Each row was made from one small tree. The marks that hang from a mark follow it in brackets, in the order of their numbers. Every link used is in the known rows. Write each row's tree.
Known rows
Q438{Q387{Q613 Q829 Q917{Q915}}}: [ 0.192  2.866  1.741  0.627  0.042  0.042 -0.045  0.656 -1.862  0.806
  0.831  2.102  2.108  0.440 -2.283  1.954]
Q613{Q387{Q438 Q829{Q121}}}: [ 0.204 -1.407 -1.106  2.022  1.185 -1.176 -1.482 -0.091 -0.122  0.801
  5.788  1.633  1.511 -2.122  0.008 -1.476]
Q438{Q387{Q613 Q917} Q915}: [-1.156  0.853  0.093 -0.340  2.034  2.531 -1.182  0.607  0.503  1.529
  2.548  1.452  0.356 -2.289 -0.632 -2.058]
Q829{Q387}: [-1.935 -4.159  0.106  0.187  3.001 -2.356  0.120 -0.954  1.742 -0.410
  3.339 -0.397 -1.431 -2.297 -1.017 -2.752]
Q613{Q387{Q829}}: [-0.582 -2.051  0.570  1.302  2.906 -1.261 -1.175 -0.270  0.059  2.008
  3.452  0.700 -0.674 -2.779 -2.116 -2.431]
Q613{Q387}: [-1.656 -4.332  0.129  1.194  3.518 -2.361 -1.396 -0.888  1.494  1.501
  3.686  0.210 -2.308 -3.577 -1.675 -4.330]
Q613{Q387{Q438 Q829 Q917}}: [ 0.599  0.757  0.302  2.468 -0.327 -0.564 -3.217  1.131 -0.671  2.460
  3.197  1.785  2.195 -2.615 -2.596 -1.126]
Q438{Q387}: [-2.798 -3.635  0.709  0.231  4.066 -0.289 -0.376 -1.103  2.204  1.657
  3.631  1.129 -2.517 -3.542 -1.462 -3.227]
Q917{Q915{Q613}}: [-0.538 -3.654 -0.484  0.258  1.473 -3.157  0.458 -0.154  1.508 -2.075
  2.379  0.805 -2.502 -2.492 -2.119  0.696]
Q387{Q438{Q915} Q829{Q121} Q917}: [ 0.584  2.386 -1.677  1.106  0.306  1.862 -2.137  0.823 -0.175  0.126
  3.440  1.411  2.476 -1.026 -0.388 -0.823]
Q613{Q387{Q438 Q829 Q917{Q915}}}: [ 1.350  0.979  0.707  3.080 -1.071 -1.538 -3.056  0.513 -1.171  0.891
  2.508  2.237  2.109 -1.171 -1.684 -0.048]
Q613{Q387{Q829{Q121} Q917{Q915}}}: [ 1.711  0.701  0.224  1.256  0.366 -2.671 -0.971 -0.992 -1.753 -0.710
  2.553  0.627  1.495  0.721 -0.882 -1.550]
Q917{Q387{Q438 Q829{Q121}} Q915{Q613}}: [ 1.026 -0.676 -1.623  2.389 -1.630 -2.616  0.111  0.756 -1.191 -4.662
  3.729  2.907  1.080 -1.558 -0.829  4.450]
Q613{Q387{Q829 Q917}}: [ 0.397  0.363  0.917  1.267  1.225 -1.200 -2.001  0.323 -0.887  2.275
  1.930  0.485  0.779 -1.931 -3.273 -2.233]
Q915{Q613}: [-1.267 -3.836 -1.015 -0.263  2.304 -2.172  0.271  0.504  2.076 -0.403
  2.915  0.391 -2.446 -3.969 -2.975 -0.292]

Which tree is each row?
[ 0.625  3.511  0.411  2.092 -1.777 -0.752 -1.311  2.007 -1.918  0.324
  0.447  2.144  3.311  0.545 -3.236  3.393] -> Q387{Q438 Q613 Q829 Q917{Q915}}
[-0.303  1.433  0.790  0.201  2.352  3.248 -1.723  0.104  0.296  1.914
  2.571  1.824  0.448 -2.476 -0.837 -1.983] -> Q438{Q387{Q829 Q917} Q915}
[ 0.134 -4.245 -1.547  0.204  2.508 -0.040 -1.408  0.132  1.981 -0.316
  5.422  0.968 -2.309 -5.283  0.411 -2.722] -> Q438{Q915{Q613{Q387}}}
[-0.656 -0.435  0.172  2.257 -0.245 -2.128 -2.214  0.188  0.749 -0.151
  1.144  1.363  0.184 -1.111 -2.592 -0.822] -> Q387{Q438 Q917{Q915}}
[-0.562  2.683  1.261  0.011  0.846  0.990 -0.231  1.246 -1.387  2.450
  1.527  1.622  2.064 -1.027 -3.130  1.008] -> Q438{Q387{Q613 Q829 Q917}}
[-0.746  0.913  1.510  0.422  1.886  0.778 -1.046  0.174 -0.152  2.360
  1.810  1.408  0.559 -1.891 -2.960 -0.955] -> Q438{Q387{Q829 Q917}}
[-1.388 -2.058 -0.661  1.087  0.566 -1.438 -0.297  1.019  0.734 -0.138
  4.243  1.002  1.540 -2.003 -0.674  0.565] -> Q829{Q387{Q438 Q613}}
[ 0.941 -2.020 -1.018  1.782 -0.037 -0.986 -1.635  1.620  0.369  0.741
  5.680  2.403  0.841 -4.547 -1.571  1.497] -> Q915{Q613{Q387{Q438 Q829}}}
[ 0.679 -2.385 -0.480  0.546  1.375 -1.515 -0.519  0.825  0.150  0.629
  4.477  1.205 -0.531 -3.935 -2.056  0.277] -> Q915{Q613{Q387{Q829}}}
[-0.607 -2.817 -2.272  0.767  1.221  0.944 -1.552  1.304  2.689 -0.640
  4.941  1.960 -1.188 -5.097 -0.355 -0.121] -> Q387{Q438{Q915{Q613}}}
[ 0.302 -0.447 -2.000  0.692 -0.465  1.072 -2.472  1.929  1.817 -0.354
  3.517  1.662  0.255 -4.217 -1.470 -0.053] -> Q387{Q438{Q915{Q613}} Q917}
[-0.121 -1.783 -0.602  0.759  2.719 -1.759 -0.347 -0.909 -0.292  0.592
  4.604  0.445  0.053 -1.560 -0.654 -2.560] -> Q613{Q387{Q829{Q121}}}
[ 0.419  1.909  0.529  2.453 -0.799 -1.093 -2.098  0.804 -0.703  0.304
  0.830  1.888  1.810 -0.410 -3.003  1.260] -> Q387{Q438 Q829 Q917{Q915}}
[ 0.401 -1.242 -0.216  0.286 -0.233 -3.044 -0.351  0.479  0.594 -1.724
  0.981  0.678 -1.119 -1.548 -3.246  0.793] -> Q387{Q917{Q915{Q613}}}
[ 1.913  2.006 -2.592  0.290 -1.131  1.574 -1.423  1.849 -0.050 -1.358
  4.420  1.883  2.605 -2.167 -0.443  1.708] -> Q387{Q438{Q915{Q613}} Q829{Q121} Q917}
